Known rows, with every step that occurs:
pilemum, fasi, bibule, dimi, lini: [  5.6  17.1 -35.2  41.2 -67.8 -23.0  22.2 -20.2 -30.1 -11.5   4.3  27.0
 -37.1 -14.4  27.4 -20.7  17.6  38.1  -6.8  34.1]
dimi, pilemum: [  4.4 -28.6  -2.5  -9.4 -13.8   3.8  15.4   4.5  10.4  30.2  31.4 -19.7
  -3.0  -4.9  -3.6  -1.4   1.0   1.0  -4.6  14.3]
pilemum, fasi: [  0.2   3.5  -0.9  -3.9 -38.7  -9.0 -13.3 -30.7 -10.3 -25.2  17.4   5.1
 -26.6   5.8   1.1 -16.0  -5.7  19.1  -9.9   3.9]
bibule, dimi, lini, fasi: [ -5.2  17.9  -5.5   5.3 -30.5 -37.7  18.1  21.9 -27.3  13.7   5.9  12.5
 -34.8 -34.0  -6.9  -2.3  -0.5  16.1  23.0  14.2]
rasop, bibule, pifer: [ -4.6   8.3   3.8  28.7 -12.2   7.0  18.6 -13.8 -10.1  15.8   1.2   0.6
 -20.8  -0.2  -6.6 -20.2  46.6   6.5   5.3  -6.5]
dimi, bibule, fasi: [ 16.7 -24.3  -8.6  36.4 -27.0 -15.3  18.7  31.9   2.2   9.5  42.9  -5.5
 -50.7 -11.6  -2.7  17.2  20.3  -4.5  21.8   7.0]
dipi, rasop: [-12.1  -5.7 -11.4   6.2   5.1   4.4   9.7 -21.4  16.7  -0.8   7.9 -29.3
 -22.6 -13.3   1.1 -12.9  -2.9  18.4  -3.1  -1.3]
pifer, bibule, fasi, lini, dimi: [-26.3  24.5  -8.1  50.8  28.2  -3.6  39.3  70.0   2.0 -16.2   2.3  -4.4
   2.3   1.3 -39.6  19.8 -33.1  28.5  -5.6  13.3]
rasop, bibule, dimi, pilemum: [-13.6  -9.7   3.8  16.7 -22.5 -15.1  21.6  11.2 -20.8  21.2   9.0   0.2
 -21.2  -2.4 -10.9 -16.1  32.0  14.3   4.6  16.0]
fasi, bibule: [  2.7   1.3 -13.0  26.7   2.9  11.8  21.4  -4.0  11.6   0.3 -28.7  17.6
   2.4  10.7  14.2   4.7   3.2   0.3 -13.2  17.8]
fasi, lini: [ -2.9  15.3  -4.6  34.3  20.7   4.6  17.6 -21.1  10.6 -23.2 -23.9  -5.3
  12.7   2.5 -10.4  18.5 -15.1   4.4 -15.2  23.1]
dimi, lini, fasi, bibule, pifer: [ 12.2   9.2 -20.7  33.0 -30.4  -1.9  50.4  -2.6   5.7  40.6   1.4  11.0
 -35.6 -26.7   8.4  -4.4  18.9   8.9   4.6  21.4]
dipi, rasop, bibule, dimi: [-30.3  13.7  -4.7  32.8  -4.6 -14.7  16.0 -15.2 -15.9 -10.8 -14.4  -8.3
 -39.8 -11.9  -6.6 -26.8  29.9  31.9   5.7   3.2]
lini, fasi, bibule: [ -3.3   7.8   2.0  10.4   3.8   1.0  24.1  -0.5  14.9   3.8 -37.8  25.4
 -19.8   6.1  -4.4  10.1 -15.8  -2.1  -6.5  19.5]
fasi, pilemum: [ -1.2   3.2   5.1  13.2  -8.2  20.4  -1.8 -16.6   9.0  -3.9 -32.4  -1.4
   9.4  -4.1 -10.7   1.7 -19.0  16.2  -5.1  -3.7]
rasop, dipi: [-11.7  13.8   9.3  16.8  15.7   9.2 -10.6 -16.2 -29.5 -16.6   0.9   3.8
  -1.8   5.2  -0.3 -10.8   8.8  12.3  10.6  24.2]
pilemum, fasi, lini: [ -3.0  17.4  -5.0  30.0 -18.3  -4.3   4.8 -53.2   1.1 -46.3  -5.6  -0.3
 -13.2   8.6  -9.5   2.7 -19.8  23.8 -25.2  29.6]
dimi, pilemum, fasi, bibule, pifer: [ 22.3 -18.9 -32.5  33.9 -65.9   7.6  35.8 -38.2   5.9  28.6  36.8  -4.7
 -36.2  -0.1   3.3 -21.7  36.6  27.5 -23.3  30.4]
pifer, bibule: [ -8.1  -7.0   5.4 -15.5  -8.6   4.5  15.8  16.3  12.5   3.5  -1.1  -3.4
  -3.3  -3.1  -1.0  10.4 -14.9   8.5  -1.8  -9.4]
dimi, lini, fasi: [ -5.1   2.1   6.7 -13.3 -16.5 -12.5  17.9   9.3   0.6  20.8  13.9   1.7
 -28.7 -24.8   3.1  -0.3 -22.2   0.9  14.6  11.0]
lini, dimi, pilemum, fasi, bibule: [-11.3  -8.3  -9.4   8.7 -28.9   8.6  33.5  16.1   1.9  14.8  20.7  17.6
 -19.3  12.4   3.2 -32.8 -22.1  29.0 -34.9  35.2]

Rows:
[  2.2 -11.1  -8.4  20.4 -31.2   1.3  20.7 -47.8  11.3 -16.0  24.6 -18.9
 -14.7   3.3 -12.5   0.7 -17.7  24.6 -29.3  43.6]
dimi, pilemum, fasi, lini
[  2.7   7.1  -6.4  50.2   0.9   3.9  66.8  27.2   6.5  18.0   9.0   7.4
 -24.7 -19.9 -10.6   3.3   2.9   7.2 -17.8  21.6]
fasi, lini, dimi, bibule, pifer
[ -6.0   9.3 -16.1  55.6   6.9  -4.7  28.3  22.3  11.6 -23.9   2.0 -17.9
  -6.5  -0.2 -30.7  38.0 -12.4  21.9   2.5  14.5]
pifer, bibule, fasi, lini
[  2.5   5.6 -14.9  21.0 -36.1   3.7   8.0 -35.9   1.8 -21.6 -11.0  23.0
 -24.4  14.5  17.4 -12.7  -1.8  20.2 -22.6  22.1]
pilemum, fasi, bibule
[-29.2  -2.3   7.0  13.5  10.7  11.0  16.8 -29.7  12.2  -3.7  -8.4 -20.1
 -34.1  -2.1   4.8 -24.9   6.1  16.4  -2.9  -0.1]
dipi, rasop, bibule
[-14.1   3.7 -18.2  57.4  22.4  -5.5  40.1  56.3   0.8  10.1  36.0 -18.8
   3.6  -1.1 -43.5   8.8 -15.9  20.5  -7.8  36.2]
bibule, fasi, lini, dimi, pilemum
[ -4.1  -4.5 -11.6  21.4 -13.8  -8.9  10.1  43.2   1.6  -1.3  25.8 -14.2
 -19.1  -3.5 -20.1  17.6   3.6  15.9  18.6  -8.9]
pifer, bibule, fasi
[-12.9  10.4  -1.4  -7.6 -39.6 -34.0  33.1  38.2 -14.4  17.1   4.9   7.9
 -38.1 -37.4  -8.0   7.4 -15.5  24.1  20.7   3.7]
pifer, bibule, dimi, lini, fasi
[  5.3  -6.3  -0.9  18.8 -20.1  -0.1  47.7  45.8  -3.2  41.2  33.9  11.7
 -36.0 -21.7  -0.7 -16.0  18.9   3.1  -2.3  -2.4]
lini, dimi, bibule, pifer
[-10.6   5.6   8.7  26.0 -20.5  -3.0  38.8   2.0   4.2 -25.0  10.4  19.8
 -39.4  -2.7  -0.3  -5.4 -39.1  19.7 -32.1  33.9]
pilemum, fasi, lini, dimi, bibule
[ -5.7  -5.3   3.3  46.8 -12.2   6.6  27.4  65.3   1.5  11.5   9.8   8.4
 -33.7 -15.3 -22.6   1.8 -19.6  18.4   8.1   0.1]
lini, dimi, bibule, fasi, pilemum
[-14.6  -9.5   4.1 -16.4 -29.4  -3.4  13.1  20.9  -9.4  13.9  49.7   0.1
 -22.0   2.5 -11.4 -34.9 -25.4  28.4 -22.1  18.5]
lini, dimi, pilemum, fasi
[  1.4   5.5 -21.4  37.5 -46.0 -23.8  20.5 -34.7 -15.9 -21.8  17.7  -8.4
 -21.8  -4.4 -22.6   0.7   3.3  39.4 -21.4  46.7]
bibule, dimi, pilemum, fasi, lini
[  1.1  16.3 -21.1  68.3  17.8  -8.7  12.3   5.9  -0.1 -27.8   3.1 -15.2
  -2.4   2.5 -29.9  27.3   4.4  12.6   4.7  21.4]
bibule, fasi, lini
[-14.5  12.2   4.3   5.9 -45.7 -13.0  30.9  22.8  -5.6  11.7 -27.4   6.1
 -28.2 -40.7 -18.7   9.6 -34.1  39.9  15.7   0.7]
pifer, bibule, dimi, lini, fasi, pilemum
[ -9.1   9.4  20.8  -1.9  -4.1   9.2   1.4 -10.3  13.6  -1.6 -41.1   6.3
 -12.8  -8.4 -29.0   7.9 -37.9  14.2   0.7  -0.8]
lini, fasi, pilemum
[-14.7 -12.5   4.6 -13.0   7.0   5.0  26.9  50.5   0.3  37.8  32.1  -5.2
   5.8  -2.1 -12.9 -19.9 -19.1   8.0 -12.5  14.8]
lini, dimi, pilemum
[ 16.7  10.2 -28.1  42.3 -52.3   4.2  19.0 -42.6  -6.1  -3.7   6.4  15.6
 -33.2   4.3   6.4 -20.6  35.3  27.3 -18.6  13.2]
pilemum, fasi, bibule, pifer
[-21.5  -3.9 -11.4  43.9  14.2   0.8  54.8  73.9  13.5  13.3  33.9 -23.5
   0.8  -2.5 -44.1  18.1 -31.1  28.8  -9.8  27.0]
pifer, bibule, fasi, lini, dimi, pilemum
[  5.6 -24.8  -4.5 -13.4 -52.3  -3.6   2.2 -25.3   0.6   7.9  49.2 -14.8
 -28.9   1.1  -2.0 -16.6  -3.3  19.6 -14.5  20.1]
dimi, pilemum, fasi
[ -8.6   8.5  -7.2   3.9 -24.4 -20.0  14.8  29.3 -16.3  -4.0  -7.5   7.4
 -10.7 -12.0  -9.6   8.5   7.3  23.2   6.2  -5.0]
pifer, bibule, dimi
[ -5.1  24.3 -10.3  27.5 -11.4 -25.3  24.0  13.4 -12.5  -2.9 -44.0  36.2
 -26.6  -2.9 -13.7   8.8   7.7  13.3   2.0  22.2]
lini, fasi, bibule, dimi
[ 16.5   5.8 -28.5  46.4 -14.9  10.5  33.0 -12.3   4.3  20.9 -11.4  10.4
  -6.1  -0.4   4.6  -3.8  40.5   7.2  -9.4   9.2]
fasi, bibule, pifer
[-18.4   1.0  -1.4  22.2  26.9  10.0  44.7  30.9  11.3  14.2   8.1  -9.4
  19.9  -0.9 -23.6  -0.6 -35.4  12.0 -27.6  35.8]
fasi, lini, dimi, pilemum
[  9.1 -23.6 -16.2  12.5 -50.4   8.5  24.0 -32.0  12.5   7.1  19.7   2.4
 -26.6  10.9  11.6 -13.4   0.2  20.1 -27.3  35.1]
dimi, pilemum, fasi, bibule
[ -4.2  -7.7  -1.6  32.2  -7.6 -15.0  29.2  80.6  -8.0  16.2  42.9   9.2
 -42.0  -9.8 -13.9  -0.3  -0.6   2.4  12.7   5.5]
lini, dimi, bibule, fasi
